Each row comes from the steps of one path. Every step used is in the known rows, and no mark comes twice. Write the path behind each row, first mark first.
Known rows
g > z > t: [-2.91  0.57  1.32  1.63 -0.31  1.57 -0.27  0.09 -1.55 -2.74  0.70  3.05
 -1.35  2.30  1.41  0.36 -2.22  0.55  0.04  0.17]
k > f > z: [-1.17  1.19  1.88  0.55 -1.25  2.59 -0.06 -0.82 -1.60 -3.22  1.79  2.40
  1.02  1.22  3.14  2.34  0.18  0.34  2.15  0.94]
g > z > l > m: [-2.05  2.61  0.10 -0.12 -0.92  1.04 -0.18 -0.52 -0.05 -2.90  0.22  2.38
  2.08  1.82  2.08 -2.53 -1.59  2.86  4.02 -0.20]
t > m > g > z > f > k: [-1.62  1.70  1.47  0.61  0.42  2.03 -1.15 -0.65 -0.71 -2.76  2.59  0.08
  2.04 -0.07  2.12 -0.03 -2.38 -1.03 -1.06  0.66]
z > g > m: [ 0.76  1.28  1.43 -1.15 -1.96 -0.79 -0.94 -0.65 -0.05 -1.35  1.66  2.11
 -0.51  0.52 -0.18  0.08 -3.60  0.20 -0.31  1.86]
k > f > z > t > m: [-2.43  1.56  0.37  1.24  0.15  2.72  0.19  0.24 -0.68 -1.60  2.78  4.00
  0.83  1.95  1.77  0.62 -1.32 -0.41  3.54  0.75]
l > z > g > m: [ 0.77  1.71  1.54 -1.12 -1.99 -0.89 -0.11 -1.57 -0.10 -1.72  2.49  1.44
 -0.62  1.22  0.52 -0.28 -3.53  0.56 -0.07  2.26]
t > z > l: [-0.92 -0.11  0.53 -0.84 -1.00  2.33 -0.41 -1.34  0.81 -2.23 -0.40  2.29
  2.62  2.14  3.94 -0.42 -0.08  2.63  2.97  0.77]
g > z > f: [-2.48  0.34  1.41  0.96 -2.88  3.19 -0.30 -1.97 -1.23 -3.44  1.26  1.11
  0.66  0.75  3.94  0.37 -0.26  0.58 -0.05  0.18]
f > z: [-0.58  0.71  0.95 -0.12 -1.22  1.26  0.45 -0.83 -1.68 -2.88  0.31  2.03
  0.54  0.92  2.92  2.72 -1.04  0.77  1.57  1.02]
t > z > g: [-1.21  0.80  2.11 -0.72 -0.48  0.36  1.09 -1.22  0.11 -1.28  1.75  0.16
 -0.47  1.83  0.37  0.64 -1.15 -0.07 -1.19  2.23]
f > z > t > m: [-2.11  1.31 -0.09  0.93  0.17  2.07  0.46  0.23 -0.72 -1.42  2.08  3.83
  0.57  1.81  1.69  0.80 -1.94 -0.16  3.27  0.80]
l > m > g: [-2.63  5.09  0.86 -0.38  0.56  0.26  1.56  0.30 -0.85 -1.29  0.56  1.45
  1.44  0.72 -0.21 -1.91 -1.04  0.38  4.74  0.00]
t > m > g > z: [-1.93  1.10  1.53  1.36 -0.87  1.13  0.53 -0.14 -1.56 -1.89  2.02 -0.01
  0.89  0.45  1.30 -1.80 -1.04 -0.16  2.87 -0.20]
m > l: [-1.70  2.40  0.83 -0.74 -0.28  0.11 -1.10  0.52 -0.38 -2.86 -2.36  2.18
  1.18  2.25  0.40  0.23 -2.32  0.75  2.45 -0.63]
g > z: [-2.31 -0.59  1.91  0.59 -1.53  0.82 -0.63 -0.73 -1.24 -3.11  0.86  0.36
  0.28  1.07  1.57 -0.01 -1.33  0.70  0.38 -0.06]
l > z > t > m: [-3.05  1.85  0.17  0.39  0.49  1.56  0.82 -0.51  0.03 -1.50  2.55  3.11
  0.70  2.64  1.09 -0.27 -1.90  0.11  3.33  0.85]
k > f: [-3.37  1.58  2.69 -0.40 -0.49  2.30 -1.19 -0.45  0.01 -2.71  1.63  2.45
  1.65  1.68  0.66  0.73  0.59  0.01  2.01  0.20]
t > m > g > z > l: [-0.11  0.78  0.57  0.55 -1.23  1.83 -0.35 -0.41 -0.44 -2.29 -0.22  1.90
  2.17  0.94  3.12 -2.40 -0.72  2.36  3.74 -0.27]
k > f > z > t: [-2.14  1.81  1.33  1.61 -0.11  2.84  0.16  0.01 -1.81 -2.82  1.38  4.47
 -0.80  2.38  2.54  1.99 -1.19  0.30  1.29  0.87]

Write each row's path
[ 0.46  0.74  1.51 -0.81 -1.98 -0.11 -0.52 -1.17  0.10 -1.13  2.74  1.41
 -0.25  0.99  0.86 -0.04 -3.05 -0.02 -0.03  2.34]  t > z > g > m
[-1.63  4.97  0.39 -0.37  0.29  0.71  1.30  0.23 -0.53 -1.45 -0.15  2.09
  2.05  0.84  0.85 -2.65 -0.88  1.50  5.41 -0.11]  z > l > m > g
[ 0.60  2.66  0.91 -0.62 -1.30 -0.72 -1.48  0.39 -0.35 -2.24 -0.90  2.31
  0.17  1.78  0.04 -0.59 -4.02  0.42  1.41  0.46]  z > g > m > l
[-2.98  2.62  1.09  2.10  0.18  1.53  0.72  0.45 -1.93 -2.27  1.22  2.80
 -1.07  2.05  1.13 -1.19 -2.15  0.42  1.76  0.00]  l > m > g > z > t
[-1.93  2.81  1.16 -0.85 -0.41  0.03  0.79 -1.62 -0.35 -3.48 -0.05  0.72
  0.94  3.35  1.77 -0.18 -1.80  1.49  2.55  0.46]  m > l > z
[-0.40  2.94  1.88 -0.85 -0.41 -0.86  1.29 -1.32 -0.30 -2.48  0.50  0.30
 -0.86  2.67 -0.10 -0.20 -2.35  0.84 -0.64  1.65]  m > l > z > g
[ 1.70  1.20  1.24 -0.55 -2.29 -0.39 -0.51 -0.86 -0.82 -1.66  2.02  2.17
 -0.73  0.35  1.11  0.78 -3.53  0.27 -0.12  2.21]  f > z > g > m
[-1.27  5.14  0.75  0.36  0.02  1.66  1.36  0.09 -1.03 -1.83  0.82  2.29
  2.16  0.92  1.82 -2.35 -0.24  1.32  5.81  0.08]  k > f > z > l > m > g
[-1.48  2.70  0.78 -0.01 -2.66  2.48  0.31 -2.69 -0.61 -3.58  1.19  1.66
  1.05  2.11  4.27 -0.06 -1.29  1.06  1.61  0.77]  g > m > l > z > f
[ 0.42  0.88  0.83 -0.02 -1.50  2.87 -0.74 -0.88 -0.48 -3.21 -0.41  3.60
  2.31  1.48  4.43  0.49  0.10  2.73  3.22  0.51]  k > f > z > l
[-1.80  2.41  0.17 -0.39 -0.02  0.56 -0.97  0.77  0.04 -2.12 -0.97  2.37
  1.96  2.20  0.37 -0.59 -2.42  0.18  4.07 -0.60]  t > m > l
[-1.92  1.61  1.48 -0.76  0.61  1.60 -1.65 -0.83 -0.03 -3.02  1.19  1.02
  1.96  0.29  1.67  1.59 -2.42 -0.57 -2.15  0.92]  z > f > k
[-1.82  4.59  0.48 -0.15  0.26  1.19  1.59 -0.13 -0.42 -1.30  0.59  1.61
  2.27  1.17  1.56 -2.75 -0.49  1.34  5.60  0.21]  t > z > l > m > g
[-2.42  2.79 -0.10 -0.71 -0.43  1.55  0.35 -0.88  0.67 -2.28  0.67  2.48
  2.68  2.38  2.52 -2.02 -0.97  2.60  4.71  0.45]  t > z > l > m
[ 0.99  2.84  1.22  0.13 -1.59  0.24 -1.39  0.26 -0.87 -2.63  0.10  2.52
  0.27  1.83  1.07 -0.31 -3.39  0.25  1.84  0.63]  k > f > z > g > m > l
[ 0.54  1.45  1.74 -0.36 -0.93  0.00  1.10 -0.75 -1.21 -2.06  0.76  1.20
 -1.15  0.96  0.68  1.86 -1.82  0.33 -1.34  2.04]  f > z > g
[-1.96  2.91  0.67  0.66 -0.05  0.87  0.35 -0.61 -0.89 -2.85  0.63  3.57
 -0.92  3.65  1.73 -0.06 -3.20  1.05  1.71  0.76]  g > m > l > z > t
[-0.24  2.33  0.58 -0.71 -1.30 -0.23 -1.90  0.40 -0.34 -2.54 -1.22  2.68
  1.05  1.83  0.77 -0.40 -3.66  0.62  2.76 -0.16]  g > m > l
[-1.88  3.79  0.93  1.33  0.66  2.22  1.39  0.66 -1.37 -0.86  2.30  2.74
  1.02  0.95  1.08 -0.98 -0.56 -0.83  4.89  0.40]  k > f > z > t > m > g
[-0.06  0.80  0.91  0.37 -1.37  1.60 -0.42 -0.52 -0.64 -2.65 -0.92  1.81
  1.80  0.97  3.13 -2.00 -0.66  2.67  2.95 -0.28]  m > g > z > l
[-0.88  2.78  0.97 -0.81 -1.18 -0.22  0.22 -1.73 -0.34 -3.28  0.75  1.10
  0.84  3.03  2.04 -0.63 -2.74  1.39  2.79  0.78]  g > m > l > z
[-1.63  3.56  0.48  1.00  0.71  1.58  1.65  0.63 -1.40 -0.69  1.57  2.57
  0.80  0.77  0.96 -0.79 -1.18 -0.61  4.61  0.45]  f > z > t > m > g
[ 0.40  2.29  0.94 -0.39 -1.34 -0.23 -1.16  0.04 -0.25 -2.10 -0.14  1.81
  0.36  2.11  0.78 -0.68 -3.63  0.28  1.61  0.78]  t > z > g > m > l
[-0.36 -0.36  0.83 -0.03 -1.71  1.63 -1.13 -0.81 -0.22 -3.13 -1.05  2.16
  1.77  1.40  3.31 -1.15 -0.93  3.01  1.99 -0.19]  g > z > l
[-1.70  2.94  0.29  1.16  0.13  1.95 -0.74  0.99 -0.81 -2.46  0.14  3.70
  1.19  2.84  1.48 -0.30 -2.23 -0.05  4.21 -0.35]  k > f > z > t > m > l
[-2.02  3.29  0.81 -0.19  0.53  0.83  1.21  0.43 -0.55 -0.52  1.19  1.44
  1.82  0.33 -0.04 -1.26 -0.75 -0.58  4.77  0.15]  t > m > g
